Each row comes from the steps of one walk. Every step used is in the known rows, and no mark comes twice. Write the walk behind each row, first mark first.
Known rows:
L > C > G > S > H: [-0.35  1.01  2.58  3.47 -0.65 -1.78  2.40  0.34 -3.43  2.47  0.29  1.55
  1.22  0.85  1.23  4.29  0.39 -0.56  0.58  0.50  0.23  2.99]
S > H > Q > T > C: [ 0.65 -2.46  2.60 -1.42  1.29 -0.78  0.05 -1.30  0.67 -2.79  3.53  2.51
 -2.61  2.70 -4.05  0.06 -2.55  2.97 -0.68 -2.05 -0.58  0.61]
H > S > G > Q > L > C: [-3.62  0.29 -1.85  2.80 -0.32  2.04  1.99  2.77 -1.29 -3.31  0.47 -4.44
  0.36 -2.72 -1.68  1.02  1.41 -0.16  0.15 -2.61  0.96  0.05]
T > C > G > Q > H: [ 2.91  0.35  0.85 -3.83 -0.15 -0.54 -1.59 -0.05  0.90  1.89 -0.92  0.28
 -0.96 -0.32  1.00 -1.06 -0.76  1.39 -2.46  2.27 -0.74  0.45]
Q > H > S: [ 1.96  2.13 -2.95  0.43 -2.74  0.81 -1.71  1.59 -1.44  0.40 -3.39 -1.34
  2.64  0.31 -3.98 -1.00  1.87  1.57  2.08 -1.18  3.37 -1.22]
Q > L: [-0.55  0.28 -0.25  1.41 -3.36  0.44 -1.84  0.63  1.65  0.01 -2.24  2.72
  2.46 -0.38 -1.12 -0.46  2.14 -1.45  0.52  0.85  2.11  0.26]
L > C > T: [-0.97  3.38 -0.77  3.80 -2.58 -5.19  1.57 -1.52 -2.85 -2.53  1.96  4.18
  2.61  0.21  0.87  3.53 -0.01 -1.06 -1.74  0.86 -1.80  0.46]
T > C > G > Q > H > S: [ 2.56  0.53  0.48 -3.12 -0.52 -0.21 -1.30  0.81  0.17  1.14 -0.81 -1.09
 -0.59 -0.83  0.51 -1.16 -0.55  1.70 -2.40  1.34  0.05  0.76]
T > C > G > Q: [ 2.42 -0.19  0.90 -2.94 -0.61 -0.99 -1.24 -0.24  0.66  1.51  0.68  0.40
 -0.42 -0.63  1.56 -0.94 -1.17  0.50 -3.18  2.27 -1.34  1.07]
U > Q > T > C: [ 2.53  2.00 -2.48  0.12 -1.19 -0.18 -2.39 -3.41  1.44  0.09  1.23  0.52
  3.67 -1.40  7.64  0.06 -1.59 -0.49 -1.54  1.27  0.25 -5.00]
G > Q > T > C: [ 0.09  0.49 -1.36 -1.89  2.17  1.86  0.13 -0.46  3.77 -2.58  1.43  0.37
 -1.99 -2.65  1.49 -2.67 -2.47  0.19 -2.70  2.09 -2.53 -2.46]
U > Q > T > C > G > S: [ 2.38  1.63 -1.89 -0.31  0.33 -0.20 -1.57 -2.77 -0.03  1.73 -0.23 -0.50
  2.99 -1.11  8.40 -0.16 -1.01 -0.28  0.14  1.52  0.91 -4.06]
U > Q > L > C: [ 0.52  2.33 -1.05  3.21 -5.64  1.12 -0.76 -2.71  0.53 -1.10 -0.18  1.21
  3.92 -0.75  6.80  2.64  1.77 -2.55 -0.69  0.83  1.21 -2.99]
U > Q > H: [ 3.71  2.67 -2.53  0.02 -4.76  1.00 -1.82 -3.01 -0.94  1.16 -1.28 -0.87
  3.75  0.90  4.57  0.02  1.89 -0.62  1.55  0.32  1.35 -5.25]
T > C: [ 2.03  0.93 -1.92 -1.28 -0.44 -2.40 -2.04 -0.75  0.84 -0.26  1.37  2.20
  0.91 -0.34 -0.24 -0.48 -1.88 -0.08 -2.70  1.41 -0.71  0.38]
T > C > G: [ 2.90  0.11  0.94 -2.05 -0.92 -2.65 -2.55 -0.19 -0.06  3.13  0.23  1.35
  1.78 -0.02  1.16 -0.09 -0.94  0.52 -2.49  1.92 -0.12  1.67]
S > H > Q: [ 0.76 -2.87  2.65 -0.16 -1.86 -0.43  0.65 -1.55 -1.32 -2.61  4.07  1.67
 -1.62  3.85 -5.48  0.30 -0.71  1.36  0.46 -2.76 -0.85  1.29]
G > S > H: [-0.17 -0.79 -0.18  1.10  2.49 -1.23  3.36  0.81 -4.99  0.37  0.48 -0.09
 -1.29  2.49 -2.22 -1.03  0.55  0.16  5.08 -1.02  1.03  1.68]
U > Q > T > C > G: [ 2.76  1.47 -1.10 -0.30 -1.43 -0.21 -2.59 -3.18  0.95  1.70  0.69  0.10
  4.05 -1.29  8.19  0.21 -1.19 -0.12 -1.34  1.67  0.69 -4.48]
Q > T > C > G > S: [ 0.92  0.63 -0.54 -1.47  4.66 -1.70 -2.06  0.28  1.65  2.99 -1.59  1.74
  1.04 -1.44  2.56 -1.07 -2.59  1.47 -0.72  1.85  0.96 -0.38]
H > Q > L > C > G: [-1.33 -1.03  0.93  1.07 -2.91  0.96 -1.64 -0.53  3.57 -2.16 -0.61  2.06
 -0.66  1.80 -3.31  1.57  0.64 -2.19 -1.25 -1.13  0.04  2.18]

Write each row's walk:
[ 0.53 -2.42  3.56 -0.54  0.26 -0.48  1.04  1.11 -3.32  3.75 -1.94 -0.50
 -0.48  2.77 -1.13 -0.38  2.08  0.39  3.66 -0.37  1.89  3.40] => C > G > S > H > Q > L
[-1.80 -0.49 -0.28  1.50 -2.69  1.06 -1.39 -0.88  4.08 -3.63  0.01  2.44
 -0.90  1.70 -3.96  1.46  0.33 -2.42 -1.36 -1.45 -0.50  1.53] => H > Q > L > C
[-1.75  0.94  0.17  1.27 -2.40  3.02  1.85  0.28  3.09 -3.62  0.15  0.88
 -1.69 -2.12  0.45  0.01  0.77 -1.92 -1.69  1.44 -1.76 -0.59] => G > Q > L > C
[ 1.78 -0.18  1.45 -3.03 -0.53 -0.31 -1.48  0.34  1.47  1.14 -0.47  0.70
 -0.81 -0.89  1.60 -1.03 -0.53  0.52 -2.94  2.44 -0.46  1.26] => T > C > G > Q > L
[-1.27 -2.05  0.16  0.31  2.90 -0.04  2.72  0.69 -2.69 -1.63 -0.38  0.12
 -3.40  3.23 -3.75 -1.10  0.69 -0.06  4.61 -2.02  1.22  2.32] => G > S > H > Q > L
[ 1.01 -1.02  3.37 -0.79 -3.24  1.77 -0.18  0.63  0.16  2.96 -1.36 -0.68
  0.99 -0.77  1.14 -1.22  2.37 -0.79 -0.13  1.86  0.03  0.87] => C > G > Q > L
[ 0.38  2.20  2.01  2.07 -2.70  0.18  1.06  0.15  0.02  1.73 -0.44  1.07
  0.94 -0.71  1.68  3.47  0.61 -0.66 -1.59  1.49 -0.83  0.92] => L > C > G > Q > H
[-0.21 -1.12 -1.56 -0.27  0.51  0.47 -2.74 -1.45  4.15 -1.98  1.20  1.42
 -0.10  1.40 -3.68 -1.34 -1.87 -1.14 -0.86 -1.76 -0.97 -0.76] => H > Q > T
[-2.59 -1.05 -1.16 -0.71  2.54  1.62  1.65  0.56 -0.25 -0.24  1.52 -3.45
 -2.27 -1.34 -0.49 -0.58  0.65 -0.53  1.05 -1.38 -2.97 -2.05] => S > G > Q
[-0.03 -1.42 -1.04 -1.95  3.55 -0.32 -2.34 -0.96  3.55 -0.72 -0.05  0.70
 -2.07  1.25 -2.31 -1.56 -2.52 -0.22 -0.93 -0.93 -0.65  0.55] => H > Q > T > C > G > S
[ 1.98 -0.80  2.67 -0.69 -3.27  0.87  0.15  0.04 -0.90  3.49  0.33 -1.24
  1.58 -0.42  0.98 -1.46  1.57 -0.83 -0.27  1.71 -1.19  0.53] => C > G > Q
[-1.26  1.26  2.01  2.90 -3.61 -0.02 -0.68  0.91  1.33  1.29 -2.80  3.21
  2.37 -0.73  0.98  3.18  2.10 -1.41 -0.75  1.42  2.20  1.81] => Q > L > C > G
[-2.05 -0.37 -1.44 -2.04  3.02  2.14  1.08  0.87  0.05  0.53 -0.96 -3.79
 -3.16 -0.86 -1.31 -0.77  1.17  0.64  1.86 -1.49 -1.85 -2.89] => S > G > Q > H
[ 2.07 -0.60  1.60 -2.52  1.88 -2.69 -0.28  0.56 -2.26  2.72 -0.22  0.58
 -0.74  1.18  0.62 -0.19 -0.98  1.52 -0.17  1.25  0.62  2.61] => T > C > G > S > H
[ 0.38  1.89  1.96  3.72 -3.49 -1.89  0.10 -0.35 -1.11  2.92  0.79  2.24
  3.64 -0.09  1.64  4.29  0.26 -1.50 -1.68  1.17 -0.39  1.95] => L > C > G
[ 0.84 -0.04  0.89 -1.72  5.00 -1.91 -1.25  0.28  0.64  2.70 -0.96  2.01
  0.13 -0.81  2.02 -0.72 -2.84  2.75 -0.32  1.54  1.07 -0.04] => Q > T > C > G > S > H
[-2.60 -0.18 -2.65  0.71  2.21  1.38  0.80  2.56 -0.73 -2.52  1.01 -4.79
  0.03 -3.22 -1.07 -0.98 -0.40  1.04 -0.58 -2.28  0.45 -0.99] => H > S > G > Q > T > C
[-0.67 -1.60 -0.30 -0.90  5.54 -1.06  2.34  0.33 -1.95 -1.36  0.44  0.20
 -4.02  2.78 -2.99 -1.32 -1.57  1.06  3.35 -1.79  0.46  1.70] => G > S > H > Q > T > C
[-3.53 -1.26 -0.71 -0.91  2.40  2.48  1.35  1.18  0.81 -0.72 -0.24 -3.05
 -2.79 -1.79 -0.38 -0.51  1.61 -0.56  1.14 -1.01 -1.80 -1.80] => S > G > Q > L
[ 0.54 -1.45 -0.44 -2.00  1.78 -0.33 -3.27 -1.45  4.35 -0.91  0.58  1.36
 -1.01  1.20 -2.39 -1.16 -2.56 -0.17 -2.43 -0.75 -0.88  0.18] => H > Q > T > C > G
[ 0.30  1.47 -2.92 -0.12 -0.17  0.90 -1.07  2.23 -1.93  0.91 -3.79 -3.04
  1.27 -0.01 -3.83 -0.31  2.15  2.06  2.78 -2.36  3.02 -1.64] => Q > H > S > G
[-3.11 -0.45 -2.09  1.87 -0.24  2.17  1.41  2.83 -1.36 -2.58  0.16 -4.95
  0.34 -2.44 -2.26 -0.75  1.63 -0.15  0.90 -2.68  1.17 -0.38] => H > S > G > Q > L
[-0.44  1.68  2.11  2.66 -1.61 -0.05  1.12 -0.19  0.71  1.37  0.89  1.46
  1.53 -1.54  2.85  3.40 -0.73 -0.97 -2.36  1.83 -1.43  0.68] => L > C > G > Q > T
[-2.85 -0.28 -2.64  1.85  1.37  1.87  1.00  2.44 -1.30 -2.14  0.96 -5.16
  0.94 -2.94 -1.67 -0.85  0.46  0.66  0.46 -2.67  0.73 -1.21] => H > S > G > Q > T
[ 0.77 -2.31  3.15 -0.68  2.00 -0.97  0.90  0.70 -3.26  4.34 -1.09 -0.72
 -0.20  2.32 -0.69 -0.74  0.73  1.08  3.31 -0.30  1.37  2.37] => C > G > S > H > Q > T
[-4.43 -0.25 -0.33 -0.18  2.55  0.53  2.51  0.72 -0.15 -2.11 -0.04 -1.94
 -3.20 -1.55  0.51  0.84  1.46 -0.05  0.49 -0.79 -2.34 -1.60] => S > G > Q > L > C > T
[-0.98 -1.86 -0.29  0.14  4.38 -0.47  2.71  0.36 -2.47 -1.12  0.44 -0.12
 -3.18  2.87 -3.25 -1.20 -0.63  0.50  4.36 -1.87  0.67  1.45] => G > S > H > Q > T
[-1.95  1.31  0.12  0.90 -2.20  1.31  2.38 -0.23  1.74 -4.64  0.26  1.38
 -1.85 -1.71  0.68 -0.26  1.06 -1.34 -1.59  1.58 -1.94 -0.62] => G > Q > L > C > T
[-0.48 -1.88 -0.30  0.29  2.94 -0.56  3.07  0.25 -3.45 -1.30  1.00 -0.29
 -3.09  3.58 -3.96 -1.22 -0.06 -0.02  4.55 -2.05  0.21  2.19] => G > S > H > Q
